What can hang from each mark:
befopob: dekos
vivar: lokir
dekos: befopob momod ponizik
rolav: lokir
ponizik: dekos lozev
momod: dekos
motak: rolav
lokir: lozev vivar
lozev: lokir ponizik

Every row comes from one small tree of marks. The marks that hang from a mark follow it in brackets, in alphabetical order. Every link used is in the known rows. Which tree was each row made from?
Known rows:
momod(dekos(ponizik(lozev))): -7	11	-33	28	43	25	-28	-31	18	19	29	-24	24	12	10	-13	-14	3
motak(rolav(lokir(lozev(ponizik(dekos(momod))) vivar))): -14	47	-10	21	55	25	-18	-27	24	-19	8	3	7	-25	21	-24	-23	-11
dekos(befopob): -10	12	-25	16	44	37	-14	-27	-3	-22	24	1	34	-2	-2	-32	-24	-4
rolav(lokir(lozev(ponizik(dekos(momod))) vivar)): -11	41	-17	30	48	26	-24	-23	22	-4	6	-12	12	-17	27	-15	-19	-1
momod(dekos(befopob)): -5	16	-34	26	47	33	-28	-35	6	-12	26	-12	37	9	-4	-21	-21	5
rolav(lokir(lozev vivar)): -18	54	-11	24	30	23	-6	-30	21	-31	14	-5	17	-31	30	-31	-15	-12
befopob(dekos(momod ponizik(lozev(lokir(vivar))))): -9	-1	-12	28	43	23	-24	-9	20	29	21	6	24	18	22	-8	-27	-13
momod(dekos(befopob ponizik(lozev(lokir(vivar))))): -15	18	-29	39	41	18	-21	-29	15	22	20	-5	32	26	18	5	-12	-12
lokir(lozev(ponizik(dekos(momod)))): -10	16	-27	23	64	22	-32	-22	10	0	14	-23	13	-9	12	-12	-18	9
ponizik(dekos(befopob momod) lozev(lokir(vivar))): -19	6	-20	26	49	25	-20	-17	12	11	8	8	29	24	18	-3	-26	-20
lokir(lozev(ponizik(dekos(befopob momod))) vivar): -12	21	-23	30	60	20	-31	-20	4	6	5	-9	22	1	19	-1	-19	-3
lozev(lokir ponizik(dekos)): -11	25	-25	34	62	12	-16	-23	11	5	16	-7	9	-7	6	-16	-19	-5
rolav(lokir(lozev(ponizik(dekos(befopob))) vivar)): -11	46	-24	35	50	21	-17	-30	9	-9	5	-9	16	-9	24	-14	-10	-5
rolav(lokir(lozev(ponizik) vivar)): -19	55	-14	29	41	19	-10	-29	23	-16	11	-11	12	-31	29	-21	-10	-6
befopob(dekos): 1	8	-20	20	50	28	-21	-21	6	-13	28	-4	25	-3	1	-38	-26	-1
lozev(lokir ponizik(dekos(momod))): -11	14	-21	30	61	22	-25	-17	16	12	14	-5	13	-2	4	-12	-27	0
vivar(lokir(lozev(ponizik(dekos(befopob momod))))): -11	22	-29	24	64	19	-25	-33	10	-9	13	-6	19	-4	16	-4	-16	6
momod(dekos(befopob ponizik(lozev(lokir)))): -13	11	-35	35	45	22	-23	-31	14	19	24	-11	32	28	11	0	-10	-2

Write each row's tree:
-12	28	-22	40	59	13	-14	-22	3	9	9	7	18	4	11	-5	-20	-16 -> lozev(lokir(vivar) ponizik(dekos(befopob)))
-16	11	-31	26	54	18	-13	-26	6	0	14	-2	25	20	10	-12	-15	-14 -> ponizik(dekos(befopob) lozev(lokir))
-13	36	-21	32	58	8	-20	-25	7	0	9	-16	9	-16	23	-9	-12	-8 -> lokir(lozev(ponizik(dekos)) vivar)
-21	9	-9	23	33	27	-16	-13	23	23	20	3	22	5	25	-6	-27	-18 -> dekos(momod ponizik(lozev(lokir(vivar))))
-15	25	-24	37	38	13	-19	-28	25	22	23	-11	21	11	23	-1	-13	-13 -> momod(dekos(ponizik(lozev(lokir(vivar)))))
8	-12	-18	20	47	39	-34	-11	6	14	29	-2	27	11	3	-27	-34	5 -> befopob(dekos(momod ponizik))
-20	41	-22	22	54	9	-10	-39	20	-21	20	-10	11	-31	21	-15	-8	1 -> vivar(lokir(lozev(ponizik)))
-7	4	-39	29	46	31	-30	-32	8	19	27	-18	34	28	6	-7	-12	4 -> momod(dekos(befopob ponizik(lozev)))
-9	20	-34	27	66	17	-26	-29	-2	-5	12	-19	18	0	10	-11	-9	6 -> lokir(lozev(ponizik(dekos(befopob))))
-11	31	-32	28	64	10	-17	-39	7	-15	14	-8	16	-9	16	-8	-9	2 -> vivar(lokir(lozev(ponizik(dekos(befopob)))))
-2	9	-34	28	66	29	-26	-25	-7	5	17	-11	22	6	-5	-19	-20	4 -> lozev(ponizik(dekos(befopob)))
-15	53	-3	14	34	31	1	-31	22	-40	20	16	14	-35	14	-46	-27	-23 -> motak(rolav(lokir(vivar)))
-21	22	-13	28	33	15	-4	-20	18	15	22	0	17	-1	26	-11	-16	-23 -> dekos(ponizik(lozev(lokir(vivar))))
-13	17	-19	37	59	22	-24	-15	8	15	6	8	22	9	11	-1	-28	-12 -> lozev(lokir(vivar) ponizik(dekos(befopob momod)))
-31	32	-11	23	36	12	0	-24	25	-5	18	2	19	-10	24	-17	-17	-26 -> ponizik(lozev(lokir(vivar)))
-12	31	-26	33	61	12	-22	-26	-1	0	7	-10	18	-3	19	-4	-12	-7 -> lokir(lozev(ponizik(dekos(befopob))) vivar)
-19	26	-18	29	46	8	-7	-23	17	4	13	-1	14	3	22	-13	-18	-26 -> ponizik(dekos lozev(lokir(vivar)))
-7	-8	-18	25	47	27	-27	-11	19	25	25	0	24	21	15	-14	-25	-3 -> befopob(dekos(momod ponizik(lozev(lokir))))
-12	-6	-20	13	39	40	-25	-16	15	19	27	-10	24	7	12	-18	-27	0 -> dekos(momod ponizik(lozev))
-1	-15	-22	19	49	35	-32	-12	12	25	27	-7	26	20	10	-20	-27	3 -> befopob(dekos(momod ponizik(lozev)))
-14	57	-12	24	55	16	-10	-33	20	-25	10	0	4	-30	23	-27	-15	-15 -> motak(rolav(lokir(lozev(ponizik(dekos)) vivar)))
